Known rows, with every step that occurs:
rupu/gugub/zivip/fulo/nubor: [  8 -13  12  -7  -6 -11  -7  23 -16  -7  22  -3 -21   9  -4  16 -10 -19
 -14   7   8  -7  25  14   7]
kodalu/nubor/rifi/zivip/fulo: [ -5   8  -3  -3   5   2  -9  11  -5 -12  22 -14   5  12 -16   8 -11 -14
  13 -15   7   6   3  21 -13]
lonovi/rupu/gugub/zivip: [  5  -7  12  -4 -22 -10  -3   0 -13  15  21   7 -19  -3 -10  27  -6 -12
  -9   7  14 -22 -12   0  11]
nubor/rifi: [  4   2  -6   4   1  -2  -7   6  -6  -2   7   2  10  -3  -6  16   2  -3
  12 -12   9   0 -18  10  -8]
kodalu/nubor/rifi: [  2  -1  -8   2   1   5 -13   2   5  -9  11  -7   9   0  -7  21   0  -4
   9 -25   5   5 -16  13 -20]
fulo/zivip/rifi: [  1   6   1  -2  20 -16  -8  12  -3  11  -2  -2   9   5  -2   8 -10   0
  13 -17  21  -6 -19  28  -4]
rupu/lonovi: [  4   4   5  -2   4  -7  -5   7   0   0   9   2  -1   6 -10  -1   5   9
  -3  -8  -6 -12 -20   2   1]
kodalu/nubor/rifi/gugub/zivip/fulo: [  2  -1  -4  -5   1   5 -11  11 -11  -9  29 -16  -8   8 -16  15 -12 -11
  10 -17  14   5   1  20  -3]
lonovi/rupu: [ -7   6   7 -10 -12  -4  -4   4   5  11   5  -1   0   1  -1  12   1  -1
 -15  -6   2 -16 -12  -2  -1]
nubor/rifi/zivip/fulo: [ -3  11   0  -2   4  -3  -4  14 -15  -7  19  -7   6  10 -15   4 -10 -13
  15  -4  10   2   1  18  -4]
rupu/gugub/zivip/rifi/nubor: [  2  -6  17   5   4 -17  -6   6  -1   1   9   1  -5  -3 -10  19  -5  -2
  -4   3  38  -9  -9  19   5]
lonovi/rupu/gugub/rifi: [ -5  -7  11   0  -6 -17  -8   4   3  25  14   3  -8  -2  -6  20   4  -7
  -7   9  16 -19 -17   4   6]
zivip/fulo: [  1   5   3  -5   3  -3  -3  19  -6  -8  14  -5  -2   5  -4   0  -1  -4
 -10  -2   0  -1  -2  11   7]
kodalu/nubor: [ -1  -5   0  -4  -2  10 -12   1  11 -11   9 -11  -1   4  -3   9   0   3
  -2 -23  -5   0  -8   8  -8]
zivip/fulo/nubor/kodalu: [  0 -15   4  -4  -1  -1  -6  30  -2  -9   2 -14  -6  12   0  -5  -8   1
  -9  -5  -8  -4  11  13   6]
fulo/nubor: [  0 -10   8  -8   0  -1  -8  15   0  -8   1  -5  -3   8   5   7  -3  -3
  -6  -7  -2  -4  15   8  -5]
lonovi/rupu/gugub/rifi/zivip: [-11  -3  14  -3  -6 -12  -8  -1  -3  23  15  -1  -7   7 -14  13  -7 -10
  13   8  17 -19  -9   7   4]
kodalu/nubor/rifi/zivip: [ -5   3  -3   0   0   7 -12  -2  -1  -8  13 -10   9   9 -15  14  -9  -8
  28 -22   7   2  -7  16 -19]
lonovi/rupu/gugub: [  4  -7   9  -3 -23 -12  -7  -2  -5  16  10  12  -5  -5  -8  22   3  -5
 -14   4   6 -24 -12  -6   1]
zivip/rifi/nubor: [ -7   3  12   2  15 -11  -7   9  12  -4  -4  -4  10   0  -2   6   0   8
  -6  -7  29  -2  -9  18  -3]
fulo/zivip: [  7   4  -5  -4   6  -8  -8  17  -6   5   1  -2   7   3  -9   9  -9  -3
  14 -14   5  -7 -17  18   0]
zivip/rifi/nubor/kodalu: [ -4  -8   8   6   9  -5  -6  14  13  -2 -10 -10   7   1  -5  -1  -3  16
   2 -10  19  -6 -17  17   5]
lonovi/rupu/gugub/rifi/nubor/kodalu: [ -6 -14  10   6  -7 -14  -9  15  14  16   1  -7  -1  -2 -13  12   0   5
  -6   6  18 -18 -22   6  10]

Rows:
[ -8   0  10   3  15  -9  -8  16  16  -1   4 -11   6   1  -6   5   3   3
  -1   2  22   0 -13  16   5] | gugub/rifi/nubor
[ 12 -12   9   1 -15  -6  -4   2 -18   4  19   8 -20  -3 -11  20  -5  -9
   4   5  12 -13 -12   6  14] | rupu/gugub/zivip
[  1 -19   5  -8  -3   4  -9  26 -11  -6  10 -18 -15  14  -7  -2 -16   0
   5  -7   0  -5  17  16  13] | rifi/gugub/zivip/fulo/nubor/kodalu
[ -6  -5  14   2  -2 -20 -10  10  13  14   8  -2   1  -4 -11  20   4  -3
 -13  10  28 -15 -14   7   3] | lonovi/rupu/gugub/rifi/nubor
[  3   1  -2  -4   1  -1  -6  14 -20  -4  26  -9  -7   6 -16  12 -10 -11
  12  -7  17   1  -1  17   6] | nubor/rifi/gugub/zivip/fulo
[ -4  -8  12   5   9  -5  -4  15   7  -1  -2 -12  -4   3  -6   4 -10  10
   5  -7  26  -6 -18  22  12] | gugub/zivip/rifi/nubor/kodalu
[ -1  -8   5   4  -3   1  -7  16  10  -7  -8 -10   5   0 -10  -1  -3  14
   2  -7   5  -5 -17   8   9] | rifi/nubor/kodalu
[  2  -1  -2  -3   5  -8  -8  25  -7 -11  12  -5   6   8  -2  15  -3 -14
  -4  -7   7   4  15  18 -13] | zivip/fulo/nubor/rifi
[-12   3  13  -6  -2 -16  -5  13  -7  17  24  -6  -8  11 -15   8  -9 -16
  -1  13  17 -15   1  13   7] | lonovi/rupu/gugub/rifi/zivip/fulo
[  2  -7   5  -7  -5   7  -7   0 -14   1  15  -7 -13   5 -10   9  -9   0
  19  -9  11  -7  -7   8  13] | rifi/gugub/zivip
[ -4 -11   7  -7   0   2  -6  27  -5  -8   4 -17  -5  18  -6  -8 -16  -2
   5  -4  -7  -5  18  15   5] | rifi/zivip/fulo/nubor/kodalu
[  2   4   7  -7   2  -3   0  19 -14  -7  25  -8 -16   7  -6   6  -9 -11
  -9   1   9  -2  -2  17  16] | gugub/zivip/fulo
[ -2  -5  16  -2  -6 -17  -3  -3  -9  20  16   6 -15   0  -3  25  -6  -8
  -7   1  30 -21 -14  12   5] | lonovi/rupu/gugub/zivip/rifi
[ -3   1  11  -2  11  -6  -1   4  -6   4  11  -3 -11   5   2  10  -8  -2
   4  -7  25  -6 -14  22   7] | gugub/zivip/rifi
[  3  -7  -4  -3  -4  10 -13  -3  -8  -4  21 -12  -6   4 -15  22 -10  -5
  25 -24  15   1  -9  15  -6] | kodalu/nubor/rifi/gugub/zivip
[ -1  -1  -1  -5  14  -8 -14   5  -7  14  -2  -5   9   6  -8   4 -12   7
  27 -22  21  -8 -12  23  -4] | fulo/zivip/rifi/gugub
[  4 -11   1  -6  -2   2 -10   8 -15  -2  15  -8  -7   8  -9  20 -11  -9
  22 -12  16  -1   8  14  -3] | fulo/nubor/rifi/gugub/zivip
[ -3   6  -1   1   0   1  -6   1 -11  -2   9  -2   8   6 -13  10  -8  -8
  31 -10  11  -2  -9  13  -9] | nubor/rifi/zivip
[  1 -11  -3  -5  -1   2 -15   7  -8  -3   3  -4   9   6  -7  14  -4  -1
  20 -16   8  -1  11   8 -14] | fulo/nubor/rifi/gugub
[ -6  -1  11 -12   4  -4  -6  22  -8 -12  12 -12  -4  19  -3  -1 -13 -12
  -1   0   1  -2  32  16  -3] | rifi/zivip/fulo/nubor
[ -7 -10   6   7  10  -4  -8  20  16   1  -4 -16   3   2  -8  -2  -1  12
   6  -2  13  -3 -21  15  12] | gugub/rifi/nubor/kodalu
[  2 -14   6  -5  -2   0  -4  30  -7  -8  10 -16 -17  13  -2   1 -14  -5
  -7  -3  -2  -4  12  17  13] | gugub/zivip/fulo/nubor/kodalu
